Every row comes from one small tree of marks. The marks that hang from a mark follow it in brackets, in alphabetical order. Every link used is in the known rows. Which tree was each row made from?
Known rows:
S(K W Z): [-.08 -.05 .06 .11 .20 -.11 .05 .29 -.39 .06 .01 .13 -.18 .01 .16 -.09 .05 -.01 .15 -.42 .15 -.28 .07 -.13 -.10]
G(W): [.04 .02 .00 -.01 .11 -.39 .06 -.10 -.02 .08 .01 .19 .01 -.01 .42 -.30 .06 -.01 -.02 -.37 .12 .30 .01 -.14 -.03]
Z(S(W(B F))): [.00 .05 -.04 -.15 -.09 .05 .00 .07 -.01 .04 .01 -.06 -.02 .17 .14 -.04 .12 .02 .09 -.23 -.15 .23 -.01 -.03 .08]
Z(S): [.10 .15 -.02 -.20 -.13 -.23 -.03 .01 .16 .01 .02 -.02 -.06 -.01 .21 -.24 .12 -.02 .22 .07 .10 .39 -.02 -.08 .11]
S(K(B(W) F)): [-.08 -.17 -.02 .18 -.10 -.33 -.01 -.15 -.06 .02 -.03 .08 .14 -.09 -.44 -.03 .03 -.04 -.09 .11 .17 -.24 .02 .07 -.03]
Z(S(K)): [.03 .08 -.05 -.08 -.02 -.38 .00 .06 .04 .03 .02 -.01 -.05 .05 .15 -.19 .13 .01 .19 .00 .16 .17 .01 -.02 .09]
B(W(F(K) S)): [.01 .18 -.04 .01 .04 .19 -.09 -.09 .17 -.01 -.07 -.04 .00 .00 -.10 .08 -.10 .05 -.36 .25 .08 .12 .00 .17 .04]
K(F): [.05 .03 .01 .03 -.14 -.14 -.06 .15 .09 .01 .02 .05 .15 -.10 -.21 -.16 .03 -.12 .19 -.03 .09 .05 -.05 -.15 .06]
G(W(B F)): [-.05 -.13 -.02 .01 .18 -.18 .09 -.12 -.10 .09 -.02 .11 .14 .21 .29 -.04 .03 -.01 -.17 -.23 -.20 .27 -.01 -.10 -.03]
K(F S(Z)): [.09 .05 .14 .08 -.08 .22 -.06 .18 .02 -.07 .04 .06 .16 -.16 .17 -.01 .01 -.07 .24 .08 -.02 -.19 -.04 -.22 .06]
K(F(W)): [-.01 .08 .03 .02 -.06 -.20 -.06 .26 .15 -.01 .05 -.03 .11 -.15 -.44 -.17 .02 -.01 .16 -.02 .11 .06 -.05 -.12 .02]
K(B(W(F S))): [.01 -.08 -.03 .01 -.15 .13 -.03 -.43 .15 .02 -.05 .03 .02 -.08 -.14 .12 -.11 -.01 -.28 .36 -.01 .05 -.01 .20 .00]
K(B F S): [.10 -.12 .04 .10 -.42 .07 -.05 -.29 .17 -.07 .04 .07 .21 -.21 -.20 .04 -.02 -.09 .15 .13 .01 -.33 -.05 .00 .04]
W(B F): [-.03 -.17 -.04 -.02 .06 .04 .02 -.09 -.02 .04 -.03 .00 .06 .27 .04 .08 .00 -.07 -.02 .25 -.23 .08 -.03 -.03 .00]
G(W(B F S(K))): [-.07 -.18 -.08 .12 .28 .00 .09 -.03 -.10 .08 -.02 -.01 .15 .18 .28 .20 -.05 .03 -.27 -.24 -.21 .05 .01 .05 -.02]
S(K(B) W(F) Z): [-.15 -.14 .07 .14 .09 .02 .06 -.02 -.39 .08 .00 .18 -.01 .09 -.17 .14 -.06 -.06 .01 -.34 -.05 -.38 .06 .02 -.08]
W(F(K) S): [.05 .17 -.06 -.01 -.01 .25 -.07 .00 .19 -.03 -.03 -.06 .02 .04 -.25 .18 -.19 -.07 -.09 .10 .01 .01 -.02 .17 .08]
Z(S(K W(B F))): [-.08 -.03 -.08 -.04 .01 -.10 .02 .12 -.13 .07 .01 -.06 .00 .24 .09 .02 .13 .05 .05 -.30 -.09 .02 .02 .03 .06]
S(W): [.05 .02 -.03 -.02 -.10 -.09 -.01 .05 -.05 .06 .02 .12 -.20 -.02 .22 -.23 .05 -.01 .13 -.44 .18 -.04 .01 -.05 -.03]
F(K(S(Z)) W(B)): [-.03 .09 .07 -.06 .08 -.01 .02 .21 -.02 -.18 .01 -.18 -.14 -.08 -.37 -.01 .05 .11 .08 .34 .07 -.20 .04 -.04 -.12]
W(B F S): [.01 -.15 -.08 .00 .07 .40 -.01 -.01 .09 .00 -.03 -.17 .05 .15 .06 .33 -.11 -.04 -.11 .32 -.31 .03 -.05 .10 .03]
Z(S(W)): [.07 .16 -.03 -.18 -.16 -.13 -.02 .09 .05 .03 .03 .00 -.13 -.02 .23 -.24 .13 .03 .20 -.34 .10 .26 .00 -.06 .08]
B(W): [.04 .05 -.01 -.01 .01 -.18 -.04 -.14 .07 .03 -.04 .09 -.11 -.05 .25 -.26 .07 .06 -.15 .23 .22 .21 .01 -.03 -.02]
F(K(B S(Z))): [.07 .07 .08 -.03 -.21 -.01 .01 -.22 .00 -.15 -.01 .05 -.07 -.18 -.30 -.03 -.02 -.08 .14 .25 .16 -.24 .05 .02 -.06]
G(W(B F S(Z))): [-.04 -.11 .03 .01 .32 .22 .10 .06 -.12 .04 -.01 -.02 .13 .09 .33 .20 -.06 .00 -.20 -.11 -.33 .22 -.01 -.09 -.03]
F(K): [.06 .17 -.03 -.08 -.11 -.29 -.02 .00 .08 -.08 -.03 .04 -.12 -.05 -.32 -.23 .02 -.09 .14 .06 .29 .03 .03 -.01 -.02]

Write each row's tree:
[-.02 .04 -.06 .05 .14 -.13 -.03 .18 .13 .00 .05 -.14 -.16 -.11 -.13 -.01 -.07 .12 .02 .09 .18 -.10 -.01 .12 -.05] => F(W(S(K)))
[-.03 -.05 .03 -.07 .21 .17 .03 .29 .03 -.07 .03 -.26 -.16 -.12 -.13 .12 -.03 .09 .04 .39 -.09 .05 -.02 -.04 -.11] => F(W(B S(Z)))
[.06 -.08 .12 .03 -.15 .16 .01 -.41 -.01 -.07 -.02 .11 -.05 -.20 .26 .00 .00 .03 -.09 .45 .04 -.17 .02 -.01 -.07] => K(B(W) S(Z))
[.03 .04 -.04 -.18 -.12 -.07 .02 .11 -.01 .01 .02 -.10 -.12 .05 .18 -.15 .17 .04 .16 -.20 -.02 .23 .00 -.07 .04] => Z(S(W(B)))
[.02 -.08 .09 .05 .03 .42 .01 .05 -.17 -.01 .02 .06 -.05 .11 .49 .12 .00 .03 .07 -.11 -.19 -.29 -.01 -.11 -.03] => K(S(W(B F) Z))
[-.02 -.14 .02 -.01 .21 .54 .03 .13 -.05 -.02 -.03 -.17 .06 .12 .08 .39 -.12 -.06 -.06 .41 -.39 .05 -.03 -.01 .00] => W(B F S(Z))
[.07 -.11 .10 .03 -.23 .23 .04 -.25 -.11 -.05 .04 .13 -.12 -.17 .24 .02 -.02 -.02 .15 -.09 .01 -.37 .01 -.02 -.07] => K(B S(W Z))
[.03 .17 -.02 -.15 -.12 .00 -.05 .06 .05 .07 .03 .03 -.04 .11 .19 -.13 .07 .01 .11 -.36 -.02 .27 -.01 -.02 .12] => Z(S(W(F)))
[-.05 .01 -.05 -.03 -.15 -.17 .01 -.10 -.08 .07 .02 .05 .01 .12 -.08 -.01 .05 .01 .05 -.35 .01 -.02 .03 .11 .07] => Z(S(K(B) W(F)))
[-.01 -.02 .14 .06 .03 .22 -.02 .32 .00 -.11 .06 -.12 .14 -.15 -.12 .08 .04 .05 .18 .23 -.13 -.24 -.05 -.19 -.03] => K(F(W(B)) S(Z))
[-.03 .08 -.06 -.08 .06 -.02 .01 .24 .14 -.15 .00 -.32 -.17 -.12 -.64 .06 -.03 .09 -.03 .31 .10 -.04 .02 .13 -.10] => F(K W(B S))
[-.05 -.11 -.05 .00 -.02 .11 .02 .03 -.14 .07 -.01 .04 -.06 .21 .11 .02 .03 -.01 -.01 -.29 -.14 -.07 -.01 -.01 -.03] => S(W(B F))
[.02 .09 .06 .01 -.13 .12 -.03 -.25 .03 -.06 -.02 .12 .08 .05 -.27 .10 -.11 -.10 .02 .18 -.03 -.19 .01 .06 .02] => W(F(K(B S(Z))))
[.01 -.13 .03 -.02 .27 .07 .12 .10 -.13 .00 .00 -.07 .01 -.07 .39 .07 .01 .01 -.11 -.08 -.18 .24 .01 -.14 -.09] => G(W(B S(Z)))
[.04 -.09 -.02 .06 -.11 .27 -.02 -.11 -.02 .02 .01 .05 -.05 .15 .47 .05 .02 .05 .02 -.20 -.11 -.30 -.03 .01 .01] => K(S(W(B F)))
[-.05 .03 .02 .12 .27 .24 -.05 .03 -.04 .05 -.06 .01 .01 .04 .18 .17 -.10 .07 -.32 .27 -.01 .01 .02 .09 .02] => B(W(F S(K Z)))
[.00 .09 -.06 -.05 -.06 -.28 .00 .14 -.07 .06 .03 .00 -.11 .05 .18 -.19 .14 .05 .16 -.41 .16 .05 .03 .00 .06] => Z(S(K W))
[-.05 .03 -.01 -.04 -.15 -.38 -.01 .05 .08 -.01 .04 -.08 .12 -.10 -.46 -.08 .09 .01 .15 .02 .09 .07 .00 .03 .07] => Z(S(K(B F(W))))
[.04 .16 -.01 .01 -.09 .05 -.07 -.14 .12 -.03 -.02 .10 .05 .14 -.06 -.01 -.08 -.05 .01 .05 .05 -.12 -.01 .06 .07] => W(F(K(S)))
[.03 .05 -.03 .03 .16 .04 .02 -.09 .08 .09 .00 .10 .12 .05 .39 .04 -.11 .00 -.21 -.34 -.10 .26 -.03 .02 .05] => G(W(F S))
[-.05 -.11 .02 .11 .14 .30 .00 -.06 -.07 .03 -.02 .00 .07 .03 -.11 .37 -.20 -.08 -.07 .21 -.15 -.19 .00 .14 .01] => W(F S(K(B) Z))
[.01 .16 .00 .03 -.02 .02 -.09 -.20 .11 -.01 -.07 .09 .01 .08 .06 -.08 -.02 .07 -.27 .22 .13 .02 .01 .09 .04] => B(W(F(K(S))))
[-.06 -.17 .07 .08 .10 -.25 .08 -.07 -.26 .01 -.01 .12 -.06 -.07 -.15 .00 .00 -.10 .15 .19 .10 -.22 .06 -.06 -.10] => S(K(B) Z)
[-.04 .13 -.01 -.09 -.16 -.37 .01 -.10 .13 -.11 .01 -.06 -.14 -.18 -.88 -.16 -.02 .01 .06 .18 .28 -.06 .04 .13 -.10] => F(K(B) W)
[.00 -.06 -.05 -.06 .10 .05 .02 .17 .15 -.05 .03 -.26 -.16 -.08 -.15 .06 -.02 .11 .00 .31 -.02 .04 -.04 .06 -.08] => F(W(B S))
[-.02 .10 -.04 -.01 -.10 -.22 -.03 .27 -.05 .04 .04 -.02 .05 .00 -.07 -.14 .14 .01 .19 -.47 .11 .00 .01 -.04 .09] => Z(S(K(F) W))
[-.04 -.20 -.06 .12 .20 -.11 .10 .13 -.09 .03 .00 -.08 .15 -.02 .12 .11 .03 .02 -.16 -.27 -.10 .00 .01 -.03 -.05] => G(W(B S(K(F))))
[.01 .09 .05 .02 .18 .36 -.07 -.02 .06 .03 -.05 .00 .00 -.02 .23 .13 -.11 .05 -.29 .34 -.06 .19 -.01 .04 .03] => B(W(F S(Z)))
[-.02 .13 -.01 .00 .12 -.29 .03 -.10 -.02 .06 -.02 .19 .13 .12 .05 -.16 -.02 -.03 -.15 -.42 .04 .25 .02 -.04 .01] => G(W(F(K)))
[.02 -.09 .00 .06 -.26 .11 -.05 -.20 .17 -.04 -.02 -.05 .17 -.29 -.49 .09 -.06 -.05 -.16 .27 .03 -.02 -.03 .10 .01] => K(B(W(S)) F)
